Each row was made from one walk, in order. Every step used is in the known rows, and no mark comes twice. Write each row's walk.
(in the rows, 128 means zero)
Known rows:
F > H: [140 119 130 103 186 136  94 102 121 134 155 132 109 113 137 153  83  88
  92 147  73 135 122 148  98 154 105 125 100 137 117 160 139 181 122 103
 119  78 115  99 115]
J > G > H > Y > T: [119 131 143 122 163 136  96 114 145 123 158  94 177 135 136  73  62  71
 114 148  75 129  94 124 103 142 140 102  97 168  90 177 160 164 137 125
 120  70 154  88 158]
B > Y > T > G > D > F: [150 194 147 153 196 100  87  65  90 133 143 127 121 120 139 113  42  68
  94 139 105  80 119 119 100 150 120  67 103 133  99 190 124 173 144 131
 142  73 153 108 180]
F > H > Y: [134 115 130  87 186 153  98 103 137 134 172 103 143 115 145 128  74  83
 101 145  56 134 108 146 111 152 126 140  92 131 100 171 142 176 121  93
 129  76 129  94 119]
Y > J > G: [140 123 131 105 172 138 107  80 119 137 163 131 147 113 138 129  77 104
 101 132 111 119 124 112 105 159 110  96 130 154  77 156 140 179 126 116
  82  91 135  96 139]
J > G: [126 136 137 115 176 144 102  84 129 142 157 136 134 125 141 129  84  91
 115 133 102 115 121 125 118 154  91 104 130 158  99 151 149 172 125 132
 111  86 135  94 137]
T > G > H: [133 137 120 130 186 128  72  84  89 132 155 123  98 113 133 114  74  80
  94 153  98 162 121 127  90 152 102 107  83 155 113 183 139 160 146 116
 121  73 120 100 152]
G > H: [138 129 131 122 171 150  79  91 124 132 147 126 117 127 127 118  77  88
 104 151 103 160 130 124  94 151 106 110  94 154 118 176 140 162 122 107
 115  80 119  99 127]
B > G > H > Y > J: [151 124 126 116 157 151  82  75 118 118 171  82 160 107 119  90  50  86
  87 147  93 135 122 134  82 166 134 123  88 164  73 190 136 150 135  99
 105  82 141  75 134]
F > H > Y > J: [147 111 121  76 188 144  98 104 128 132 177 105 150 107 136 135  64 101
  91 148  67 146 116 136 102 157 139 136  93 130  72 171 134 175 121  84
  97  76 129  88 118]
Y > J: [153 121 124 106 182 138  93  91 100 136 155 134 130 115 136 136  76 110
  95 131 104 130 139 112  96 157 113 100 121 138  83 155 126 176 124  98
  90  90 122 100 130]
F > H > Y > T > G > D: [119 147 141 123 199 107 103 109  95 139 158  98 132 108 148  99  53  76
  93 149  61 121  99 141  95 137 161 109  78 122 117 191 155 178 146 105
 147  55 134 103 169]
J > G > H: [128 128 136 127 160 145  90  87 139 128 156 120 140 127 142 106  77  80
 107 149 108 152 118 120 110 149 102 104 108 173 111 172 155 166 123 123
 106  85 126  99 138]
Y > J > G > H > F: [146 134 108 116 164 136 104  84 120 133 174 104 147 106 131  92  65 103
  87 160 118 175 118  89  95 159 100 106 112 171  63 176 163 180 114 109
  63  74 131  95 140]
T > G: [131 143 125 128 194 115  87  90  79 142 150 132 100 114 137 131  86  84
 107 128  89 126 126 125 107 150  99 101 105 137 105 161 132 166 147 120
 135  75 120  96 152]
B > G > T: [149 162 156 134 156 147  78  76 110 134 141 118 123 108 137 108  85  78
 115 129  97  93 123 146  87 166  98 115 125 152 108 185 142 157 128 126
 138  86 126  95 162]
H > G: [137 147 119 122 158 143  95  83 132 141 157 114 123 115 135 127  75  96
 121 130  87 125 134 114 111 152  96 120 131 154 101 153 161 164 138 123
 125  78 137  87 147]
H > Y: [129 130 130  95 186 157  97 100 138 142 163 110 140 133 134 110  65  93
 117 130  77 129 113 131 111 146 127 122 108 138  95 160 134 169 126 103
 129  83 139  92 138]
D > F > H > G > T: [154 172 144 105 153 141  70  74 147 141 171 127 126 103 131 129  73  88
 109 159 100 123  91 145  92 157 102 128 114 141  99 185 169 175 113 101
 125  59 119  93 165]
D > Y > T > G > H: [143 148 141 124 200 122  66 113 102 133 133 128 101 112 147 112  65  69
  98 155  76 125 109  99  79 139 134  82  69 161  88 178 148 169 162  88
 130  63 150 102 165]
T > G > D: [125 164 129 150 196 120  96  71  80 152 141 130  95 119 145 119  66  88
 100 144 114 142 128 118  98 145 119  95 107 129 127 178 139 176 141 115
 137  77 122 117 167]
H > Y > J > G > D > U: [130 158 126 107 177 139 102  75 142 141 155 111 166 132 159  70  43 111
 107 135 125 131 111 110  97 143 135 117 106 138  72 169 146 180 127  92
 106  82 160 110 140]
B > A: [134 138 137 114 169 144  89  77 120 128 132 126 115 125 123 156  80  75
 127 120 102  99 132 125  99 164 117 112 130 148 120 155 131 169 136 131
 114  92 121  90 119]
B > Y: [146 143 143 125 184 150  96  74 126 126 151 122 122 127 152 132  79  76
 116 125  74 102 148 128 111 157  85 101 123 152  95 169 122 158 129 127
 123  95 149  93 121]
T > G > D > F > H: [143 174 131 124 193 108  86  66  94 149 161 127  99 108 124 135  53  88
  74 166 118 145  99 134 102 154 122 108  81 117 125 184 135 199 125 104
 127  59 113 114 157]
Y > T > G: [138 140 137 132 194  99  83 115  74 138 136 128 111 116 132 122  86  79
  99 126  76 102 119 116  89 146 123  81 110 142 104 160 149 166 154 123
 138  69 135  98 165]
Y > T > G > D: [129 161 140 156 190 103 102 102  71 150 134 134 107 120 145 111  64  83
 103 145  97 108 121 115  87 136 134  88 110 133 123 174 143 171 150 126
 138  71 133 113 181]
J > G > D: [112 152 143 141 171 141 119  64 133 153 147 134 136 131 150 111  70  93
 114 142 126 130 121 122 118 148 111 106 125 147 129 166 147 181 120 133
 113  89 127 111 156]

Which walk is each row?
[124 174 133 137 205 141  89  75 102 160 135 142  83 116 163 126  60  92
 107 149 114 131 123  98 106 144 125 102  91 134 111 166 139 188 148  90
 137  75 144 122 169] : T > G > D > Y
[149 129 133 133 161 150  95  54 133 116 170 115 159 119 150 105  63  75
 101 141  98 128 141 111 106 162  96  96 109 173  66 193 129 153 124 128
  75  94 157  84 128] : B > Y > J > G > H
[141 162 103 130 185 115  85  95  89 140 163 102 102 104 128  94  68  83
  88 162 100 183 117 109  94 152  92 114  90 153  94 181 170 172 135 113
 113  58 126  97 154] : T > G > H > F
[136 184 133 146 190  96  82 108  72 147 118 123  98 121 150  96  63  87
 101 140 111 110 118 108  75 130 123  90  91 131 118 170 149 174 153 108
 148  65 143 119 161] : Y > T > G > D > U
[128 123 126  91 180 150 106  85 130 138 179 117 177 120 140 105  64 102
 110 128  95 123 111 122 116 155 138 108 120 154  64 162 141 177 127 109
  91  80 142  85 141] : H > Y > J > G
[137 129 140 100 183 135  98 121 121 136 150 114 153 130 133 101  67  85
 112 130  60 105 113 127 104 140 146 100 110 135  88 156 138 165 134 112
 138  74 145  94 152] : H > Y > T
[149 158 128 102 159 132  83  71 146 134 172 117 118 105 118 154  66  96
  90 153  97 143 104 138 106 158 103 124 106 147  99 157 164 184 126 104
 121  60 125  88 136] : D > F > H > G
[127 157 130 136 161 136 109  80 139 147 163 111 114 112 149 133  63  94
 106 159 101 147 122 129 106 147 116 142 109 144 125 180 170 175 132 109
 128  70 117 101 145] : F > H > G > D
[145 141 150 108 199 141  84 123 128 136 133 141 111 128 145 135  76  85
 116 133  75  92 124 101  92 141 132  84 103 146  93 144 136 182 145  85
 131  83 153 107 146] : D > Y > T
[145 148 145 141 194 103  88 104  85 125 145 118 119 113 160 120  80  60
 108 124  54  74 135 117  97 151 108  73 105 149  90 177 125 154 156 141
 143  77 158  85 159] : B > Y > T > G
[144 168 125 126 173 152 100  66 132 153 155 121 122 112 158 121  50 114
 113 151 122 134 135  79 101 144 139 113 119 147  79 165 151 181 143  76
  98  80 153 108 166] : H > G > D > Y > J
[137 119 138 110 170 139  82 119 130 124 149  98 156 135 129  83  55  78
 108 153  69 137 110 125  84 138 140 103  91 153  95 179 144 156 131 105
 128  70 141  95 150] : G > H > Y > T
[141 139 135 117 156 159  77  81 133 115 164  84 146 115 121  81  58  73
  99 146  86 139 115 148  95 158 127 130  86 167 104 191 152 147 136 118
 135  79 142  81 137] : B > G > H > Y
[143 119 124 118 159 144  92  81 120 126 166 126 150 118 132 112  68  95
  91 147 119 157 117 108  94 156 112 100 109 167  81 174 144 165 122 109
  74  84 132  93 140] : Y > J > G > H
[134 157 145 127 179 134  96 101 141 148 148 119 114 105 164 134  58  81
 113 163  78 116 112 103  91 142 139 119  95 153 105 164 175 187 146  83
 136  61 155 104 161] : F > H > G > D > Y > T
[132 147 114 127 160 140 102  84 132 138 165 101 137 118 135  86  70  86
 101 157 115 175 113 105 103 150  85 109 107 173  93 174 174 177 116 124
  92  73 134  96 141] : J > G > H > F
[145 142 113 120 174 139  89  98 118 136 156 109 117 119 121  97  70  90
  93 162 106 185 128 110  92 147  87 110  97 157  95 178 162 169 111 109
 106  71 130  99 135] : G > H > F
[118 129 135 107 162 158  94  86 156 127 171  96 165 132 139  84  65  81
 111 148  92 155 101 133 121 147 120 122  95 164  92 179 152 166 123 118
 116  79 143  88 141] : J > G > H > Y
[137 191 126 138 192 116  83  58  92 159 154 132 100 121 116 127  53  93
  92 153 134 136 111 120 104 151 123  92  98 123 116 174 131 189 133 117
 133  72 127 118 170] : T > G > D > F
[136 176 147 141 175 139  96  98 141 148 134 126 118 123 158 108  52  88
 127 151  93 109 118  93 101 132 141 101 113 152  98 162 169 180 151  97
 138  73 163 113 182] : H > G > D > Y > T
[148 130 138 117 173 138 104  55 127 125 167 123 157 119 165 129  72  83
 109 120  95  93 144 111 115 163 102  94 133 159  61 168 120 162 126 136
  85  98 160  84 130] : B > Y > J > G
[147 139 142  82 187 128  82 117 136 124 168 106 147 118 112 122  58  85
  87 152  66 114  88 146  92 149 143 101  85 130  87 158 138 183 122  90
 131  58 136  94 142] : D > F > H > Y > T
[145 132 135 109 180 164  83  76 145 132 160 135 138 114 148 115  65  94
  97 155 119 147 117  90  96 154 128 100  92 170  64 170 144 181 131  83
  74  84 147 101 139] : D > Y > J > G > H
[136 118 141  93 189 131  98 131 128 129 163 107 145 116 142 129  68  78
 101 147  42 113 103 144  90 145 143 116  96 137  92 168 148 171 128  99
 133  66 141  89 134] : F > H > Y > T
[120 163 148 131 189 163 109  66 149 155 142 140 121 129 166 120  61  92
 121 148 124 124 119 105 116 142 122 106 110 148 106 163 149 196 128 100
 115  92 151 123 153] : J > G > D > Y
[132 128 137 104 199 110  90 128  90 128 166 102 129 104 138 116  72  72
  90 145  34 117  93 146  92 146 149 116  84 133  97 172 153 175 150 108
 153  54 136  88 158] : F > H > Y > T > G
[143 173 133 128 184 140  93  65 122 151 144 142 118 136 114 125  49 105
  96 150 143 138 121 121  99 145 122 105 115 122 125 166 126 185 112 108
 116  82 126 121 150] : G > D > F
[145 121 124  90 186 149  96  95 118 136 173 115 149 120 137 118  65 104
 105 133  79 130 127 120 103 151 136 115 110 128  68 162 124 163 124  86
 100  80 138  91 136] : H > Y > J
[120 128 129 105 183 145 122  70 139 139 183 107 169 108 154 112  53 100
  94 158 102 145 103 134 111 153 151 132 100 136  92 191 148 186 111  98
  95  76 134  98 145] : F > H > Y > J > G > D
[137 172 122 132 162 131  91  90 133 142 148 106 104 113 160 116  61  97
 107 157 103 151 119 120  90 140  98 132 101 142 123 169 180 176 137  97
 138  67 136 107 129] : F > H > G > D > U
[141 165 124 130 210 128  86  68  90 157 146 143 100 107 156 130  53 103
  95 145 122 135 130  84  92 147 145  99  92 130  87 174 130 187 147  70
 106  77 146 119 165] : T > G > D > Y > J
[139 174 130 135 187 138  85  86 120 150 124 130 103 135 152 102  64 102
 114 142 128 141 132 116  82 135 103 116 107 132 126 160 138 176 125 100
 128  84 137 122 128] : G > D > U
[136 130 110 103 186 128  77  85  97 130 176  99 139 108 129  88  58  89
  86 153  88 163 110 120  96 150 141 110  77 150  70 193 137 155 144  90
 103  65 129  86 152] : T > G > H > Y > J
[117 159 135 135 196 110 102 105  92 146 146 106 132 118 142  83  51  79
 108 147  77 112 105 123 100 133 157  98  97 127 112 182 148 172 149 111
 152  62 144 106 184] : H > Y > T > G > D
[146 155 128 121 198 152  98  72 124 154 144 144 118 122 158 132  52 111
 104 158 125 132 137  92  96 149 145 107 105 130  86 168 124 186 129  68
  92  91 149 122 141] : G > D > Y > J
[130 147 153 119 166 146  93  82 132 141 149 142 143 119 155 103  90  85
 128 135 103 108 107 130 106 154  98 109 138 150 105 185 151 171 114 129
 119  86 124 102 167] : J > G > T
[142 153 146 103 188 126  96  95 132 136 160 107 149 119 123 105  37  90
  87 164  90 124  87 139  89 143 161 111  83 118 111 174 148 191 115  97
 139  58 138 112 157] : G > D > F > H > Y > T
